What can hang from each mark
z_382: z_134 z_443 z_530 z_761
z_443: z_382
z_761: z_134 z_253
z_134: z_253 z_382 z_530
z_253: z_382 z_530 z_761
z_530: z_134 z_253 z_382 z_761

Each row was made from one small tree. Brackets hold a mark, then the marks that hang from it, in the order of their numbers. Every link used is in the known rows. Write each row's tree.
Known rows
{z_443 z_382}: -200  200  13  -96  -119  97  29  22  -147  -172  -360  -167  189  -194  -249  59  28  -3  -108  -100  -85  203  -108
{z_253 {z_382 z_443} z_761}: -81  213  -21  14  -53  79  -10  5  -218  70  -258  -290  258  -161  -657  37  273  0  -399  -39  -1  175  118
{z_530 z_134 z_253 {z_382 z_443}}: -282  437  -117  -218  22  304  -29  89  -195  268  -140  -357  378  24  -273  -186  113  86  -367  -96  -107  273  151
{z_761 {z_253 {z_530 z_134}}}: -197  136  -105  -140  71  140  -10  59  63  -43  -98  74  331  -265  -230  346  101  202  -178  -68  172  509  41
{z_134 z_253 {z_382 z_761}}: -331  94  -87  -15  31  158  -67  62  -36  -176  -478  149  242  -113  -457  301  207  172  -275  -114  39  235  -29
{z_134 {z_253 {z_382 z_443}} {z_530 z_761}}: -151  104  -128  52  -285  508  1  -11  24  -65  -243  -364  99  -69  -722  42  370  117  -515  -85  26  279  209
{z_443 {z_382 {z_761 z_134 z_253}}}: -302  69  -103  -132  -116  -271  37  3  -411  -338  -468  109  213  -87  -109  349  152  162  -36  -65  156  481  -82
{z_761 {z_134 z_253 z_382}}: -162  66  -82  11  -56  -132  -88  97  127  -146  -414  212  85  -23  -219  440  179  118  -270  -133  36  338  72
{z_761 {z_134 z_382}}: -130  92  -61  10  93  -299  -77  111  -13  -73  -389  185  236  -24  -115  227  131  152  -191  -132  14  316  45
{z_530 z_134 {z_253 z_382}}: -281  299  -51  -151  145  369  14  55  -64  188  -121  -328  239  -114  -235  91  80  100  -229  -110  103  418  73
{z_134 z_253 {z_382 z_443 z_761} z_530}: -214  32  -171  40  -101  331  -113  56  -196  -247  -515  44  176  -57  -811  137  313  192  -431  -134  -60  189  133
{z_382 z_761}: -230  176  -54  -12  111  -68  12  -2  -53  -110  -351  -21  447  -165  -307  2  135  92  -111  -69  45  279  -101
{z_253 z_382}: -107  179  10  26  43  248  -8  7  -28  3  -199  -148  290  -174  -382  87  157  0  -226  -90  15  271  8
{z_253 {z_530 {z_382 z_443}} {z_761 z_134}}: -183  235  -96  -29  -119  -310  -57  38  -207  189  -161  -188  329  -125  -627  127  261  159  -367  33  61  343  253
{z_530 z_382 z_761}: -322  308  -44  -74  -77  161  46  25  86  88  -134  -301  397  -46  -191  -100  163  150  -272  -45  47  249  -6
{z_443 {z_382 {z_134 z_253}}}: -303  225  16  -158  -147  385  10  100  -144  -312  -473  -99  12  -236  -496  296  -19  27  -164  -123  -187  262  -47
{z_530 {z_761 z_253}}: -217  60  -90  -101  -174  1  69  -18  168  -182  -233  -71  385  -154  -17  153  195  182  -204  -60  220  384  -51
{z_530 z_761}: -222  184  -51  -42  -47  -78  65  9  222  -19  -247  -189  386  -140  -106  -55  138  134  -195  -67  84  277  -54
{z_761 {z_253 z_382 z_530}}: -163  -2  -49  -21  -120  319  -35  -41  -71  -67  -109  -7  290  -338  -484  382  231  137  -240  -38  220  448  96
{z_253 {z_382 {z_134 z_530} z_443}}: -76  166  -47  9  9  549  -61  95  -314  -133  -327  -209  205  -166  -861  -63  179  78  -355  -129  -192  258  204
{z_382 z_443 z_761}: -151  186  -101  -5  57  -150  -19  9  -235  -53  -420  -29  485  -117  -431  -157  203  39  -258  -73  -97  180  -5
{z_253 z_382 z_530}: -164  110  -5  36  24  250  -38  -12  -40  95  -124  -128  290  -318  -583  173  166  89  -241  -45  77  340  93
{z_761 {z_253 {z_382 z_530}}}: -120  66  -77  -38  -234  337  -67  -16  -156  -213  -154  -44  354  -168  -316  264  257  183  -198  -106  198  368  34
{z_761 z_134}: -52  145  -47  8  19  -353  -8  37  109  -77  -293  47  315  -75  -48  142  113  46  -111  -83  50  382  9

Which tree is each row?
-61  196  -150  28  -281  196  -86  41  -5  -106  -245  -142  131  81  -580  135  302  50  -426  -79  -76  340  253 => {z_761 {z_134 z_253 {z_530 {z_382 z_443}}}}
-220  72  -69  -76  -240  293  22  -57  227  -130  -232  -468  235  -230  -511  119  136  166  -176  -41  285  375  75 => {z_134 {z_530 {z_253 z_761}}}
-112  53  -175  -40  -45  -447  -20  12  -335  -195  -434  197  415  -28  -192  154  290  128  -229  -57  92  424  58 => {z_382 z_443 {z_761 z_134 z_253}}
-224  233  -77  -76  174  -24  -24  106  -390  -120  -505  4  462  -166  -561  -145  115  103  -224  -95  -219  215  22 => {z_382 z_134 z_443 z_761}
-166  135  -74  -57  -103  223  -76  85  -40  -91  -375  -2  237  -326  -791  194  124  71  -360  -74  -197  279  178 => {z_382 {z_134 {z_253 z_530}} z_443}
-289  326  -12  -111  -68  541  -35  114  38  -111  -264  -107  211  -130  -516  231  83  58  -271  -90  -146  290  45 => {z_530 {z_382 {z_134 z_253}}}
-175  346  -75  -72  8  252  3  89  -94  101  -209  -277  73  -74  -686  253  265  37  -490  -69  15  287  164 => {z_530 {z_134 {z_253 {z_382 z_443} z_761}}}
-358  226  -52  -45  103  292  -64  88  -467  -136  -349  -76  426  -192  -669  41  161  284  -114  -112  5  325  26 => {z_253 {z_382 z_134 z_530 z_761}}
-363  150  -59  -63  25  262  12  -50  -233  60  -281  -281  357  -181  -408  30  177  122  -179  -59  180  371  16 => {z_530 {z_253 {z_382 z_761}}}
-230  320  -59  -119  36  130  37  84  280  -46  -206  -188  141  -133  -374  361  124  92  -270  -65  134  364  -5 => {z_530 {z_134 {z_253 z_761}}}
-226  132  -110  9  -3  -279  -4  16  62  -169  -414  104  256  -61  -253  340  199  98  -164  -61  120  443  -6 => {z_382 {z_761 {z_134 z_253}}}
-128  -10  -103  -46  -40  -218  -70  82  -57  -233  -375  309  218  -44  -35  436  198  197  -197  -127  153  417  46 => {z_761 {z_134 z_382} z_253}
-277  358  -70  -195  -40  134  -20  110  -269  -115  -250  -182  246  -94  -221  33  6  202  -67  -153  -49  276  -64 => {z_443 {z_382 {z_530 z_134}}}
-4  -80  -190  1  -184  -34  -118  82  -202  -300  -406  198  151  11  -364  264  309  216  -348  -142  63  376  212 => {z_761 {z_134 {z_382 z_443} z_530} z_253}
-245  114  -168  -131  -122  84  -87  82  -525  -344  -467  107  521  -163  -522  33  209  288  -195  -107  -32  311  58 => {z_382 z_134 z_443 z_530 {z_761 z_253}}
-324  163  -12  -132  -278  576  28  79  -76  -428  -440  -339  -133  -264  -871  398  66  149  -196  -79  4  331  37 => {z_443 {z_382 {z_134 {z_253 z_761} z_530}}}
-222  133  -114  -13  118  -89  -89  86  -388  -41  -515  114  401  -73  -496  -82  230  155  -334  -123  -126  111  35 => {z_134 {z_382 z_443 z_761}}
-310  336  -90  -188  -189  301  -30  99  -120  -195  -279  -157  87  -93  -332  255  52  174  -154  -154  -39  309  -45 => {z_443 {z_382 {z_530 {z_134 z_253}}}}
-168  184  -147  -15  -86  -135  -86  13  -331  -108  -387  -51  558  -99  -491  -201  239  181  -214  -97  -54  166  14 => {z_382 z_443 z_530 z_761}
-350  277  -30  -155  -190  253  20  -24  39  106  -138  -487  324  -141  -376  84  132  121  -232  -4  197  302  53 => {z_530 {z_253 z_761} z_382}
-132  88  -60  17  -256  319  2  -24  369  -279  -257  -271  74  -196  -672  353  211  98  -270  -49  205  337  54 => {z_134 {z_253 z_761} z_530}
-559  215  -80  -256  -168  256  -20  58  -598  -243  -510  -274  314  -236  -500  -3  -20  324  10  -118  0  330  -47 => {z_443 {z_382 z_134 {z_530 z_253} z_761}}
